Each row comes from the steps of one walk. Every step used is in the known rows, and no mark comes twice. Write the walk behind each row, first mark first.
Known rows:
dinabiz > padit > bofabe > fudar: [-49.6 -21.5 -26.7 -15.1   6.0  23.8  10.8  -3.3 -14.0 -13.9 -18.7  -9.7
  -2.6   5.1 -12.1 -13.3]
dozus > padit > bofabe > fudar: [-47.9 -17.9 -13.2 -15.0   5.7  23.5  -1.2   9.6 -16.6 -24.0 -13.1  -3.6
 -19.4 -18.5 -14.7 -22.6]
mepus > dozus > padit > bofabe > fudar > dinabiz: [-27.2  -3.5  16.9  -7.5  14.5 -23.9  28.1  -6.4  -6.2 -54.8 -21.4  17.2
 -26.3  -0.7   8.5 -43.1]
dinabiz > padit: [ -5.7 -39.8 -14.8  24.2   0.2 -15.8  33.5 -13.5  13.1   1.6  -1.3  -7.7
  28.6 -11.7  -2.3  30.8]
mepus > dozus > padit: [ 10.9 -33.4   2.0  25.9  13.1 -29.0  40.1   4.7  18.1 -44.0  -5.9  12.2
  22.5 -41.8   7.5  11.2]
fudar > bofabe > padit > dozus: [ -5.7 -25.6  24.7   2.9   6.9 -11.5  29.7 -34.4  -0.1 -44.7 -20.2  -5.1
   4.9 -37.2   7.0 -16.6]
fudar > bofabe: [  0.1  33.2  50.1   1.8 -25.0  13.9   8.7 -10.8   8.0 -21.4  -7.9  -5.2
  11.3  -9.3  13.6 -24.3]
bofabe > fudar > rodasak > mepus > dozus > padit: [  0.5 -54.6  33.8  -5.3 -11.5 -22.0  21.8  29.2  22.3 -24.2   4.3  12.3
   8.3  -7.6  -2.2  -0.7]
bofabe > fudar > rodasak: [-14.7  -0.7  32.2 -22.5 -22.7  -0.2   3.8   1.3  19.1 -15.4  -2.5 -15.3
  -2.7  19.7   8.0   8.4]
bofabe > fudar > rodasak > mepus > dozus: [ -2.6 -18.5  54.8  -7.9 -34.9  -6.6  24.9  22.9   9.9 -38.3 -17.1  -1.1
  21.7   8.1  13.7  -7.9]
dinabiz > padit > bofabe: [-36.1 -16.3 -12.3   9.8  -5.0  12.8  10.1 -16.5  -7.2   4.5  -4.3   4.4
  29.6 -30.4  -4.7   3.0]
fudar > bofabe > padit > dozus > mepus: [ -8.4 -17.3  59.5   5.3  -1.1 -12.0  18.3 -34.4   2.6 -14.9  -9.0   8.4
 -14.6 -47.0  -7.7  -8.5]
rodasak > fudar > bofabe > padit: [ 12.5  -9.2  21.2  -8.7 -17.0  14.1   8.3   1.7  11.6 -27.1 -28.4 -20.1
   0.8 -12.0  -1.7 -26.7]
rodasak > mepus: [-12.7 -22.3  39.2  26.4 -49.5  13.9  12.7  16.1 -19.7  -5.6 -18.2 -13.3
  23.8 -29.7  -1.4   5.2]
rodasak > fudar: [ -9.9   2.2   0.5  11.4 -39.0  23.9 -13.4  27.3   2.9 -43.7 -39.2 -21.3
  21.2 -35.7   9.2  -1.8]
dozus > padit: [ -1.8 -35.1   0.1  24.0   1.0 -14.9  18.0   3.1   8.9 -10.6   4.1   1.6
   8.2 -41.3  -4.7  19.4]
mepus > dozus > padit > bofabe > fudar: [-36.8 -15.5 -13.4 -12.5  15.8  13.1  16.3  11.6  -9.4 -52.5 -22.5   7.7
  -9.1 -18.3  -4.2 -28.7]

Which walk is each row?
[-25.1  -4.3  54.7 -18.6 -37.5  12.3   9.2  20.5  -3.0 -34.0 -17.7   8.5
  21.8  -2.7  11.4 -25.1] => padit > bofabe > fudar > rodasak > mepus > dozus
[-32.9 -51.3  -9.5   5.6  18.5 -42.9  36.2 -29.4   3.9 -46.9 -18.9   1.7
  -8.2  -3.0   9.1  -3.2] => bofabe > fudar > dinabiz > padit > dozus
[-41.3  21.7  24.5  -9.8 -10.5  -1.0  11.8 -14.3 -23.3 -36.6 -30.0  -4.6
 -30.9  10.2   9.7 -41.4] => padit > bofabe > fudar > dinabiz
[ 14.9  -9.6  33.2   1.3  -1.1  -2.5  34.4 -24.5   5.6 -10.5 -11.7 -15.2
  -1.0  -4.9  -1.8 -15.1] => fudar > bofabe > padit
[-14.9 -37.0  -3.7   4.8  12.3 -36.1  42.3 -18.8  10.7 -12.3 -10.9  -6.6
 -16.9  33.3  -0.1  -1.4] => bofabe > fudar > dinabiz > padit
[-36.6 -37.6  45.9 -23.0 -39.0  14.3 -18.5  27.2  -1.1  14.7  12.3   6.9
  -2.3  -9.9 -14.9 -15.5] => dozus > padit > bofabe > fudar > rodasak > mepus
[-10.8 -51.0  -4.0  20.1  10.6 -21.0  38.1 -30.5 -11.4 -46.7 -28.2 -13.4
  10.5 -51.2   5.0  14.5] => bofabe > padit > dozus
[-13.2 -40.1  35.4  20.8   2.0 -20.8  26.1 -30.7  -6.5 -16.7 -15.4   1.5
  -9.1 -59.8  -9.9  19.7] => bofabe > padit > dozus > mepus
[-40.0 -33.0   5.8 -10.3  -5.7  20.5  10.5  27.9 -19.5 -38.7 -22.2   7.1
  -4.0 -20.5 -11.8 -34.5] => rodasak > mepus > dozus > padit > bofabe > fudar
[-10.2 -17.9  50.8  -2.7 -14.2   1.4  -5.5 -10.8   8.5 -29.0 -25.0   4.4
 -13.4 -53.5  -7.3 -19.0] => rodasak > fudar > bofabe > padit > dozus > mepus
[-24.5 -10.0  23.5 -31.8   0.1  -3.8   3.1   5.9  20.8 -29.9   4.5  16.8
   2.1  -5.0   4.9 -15.1] => mepus > dozus > padit > bofabe > fudar > rodasak
[-36.8 -15.7  10.8 -33.0  -9.6   7.2  -2.6  -6.7  16.7   6.0   9.0   0.0
   5.9  18.1  -3.5  -0.9] => dinabiz > padit > bofabe > fudar > rodasak
[-30.7 -20.9  35.6  -5.0  -6.3 -17.6  23.3  10.1 -17.2 -40.3 -22.3  17.5
 -22.2  -2.3   1.6 -50.4] => rodasak > mepus > dozus > padit > bofabe > fudar > dinabiz
[ -7.1 -26.5  14.7  -5.9  -7.4   1.8   5.3 -11.0   5.1 -59.9 -35.8 -10.6
   6.8 -43.7   7.8 -26.6] => rodasak > fudar > bofabe > padit > dozus
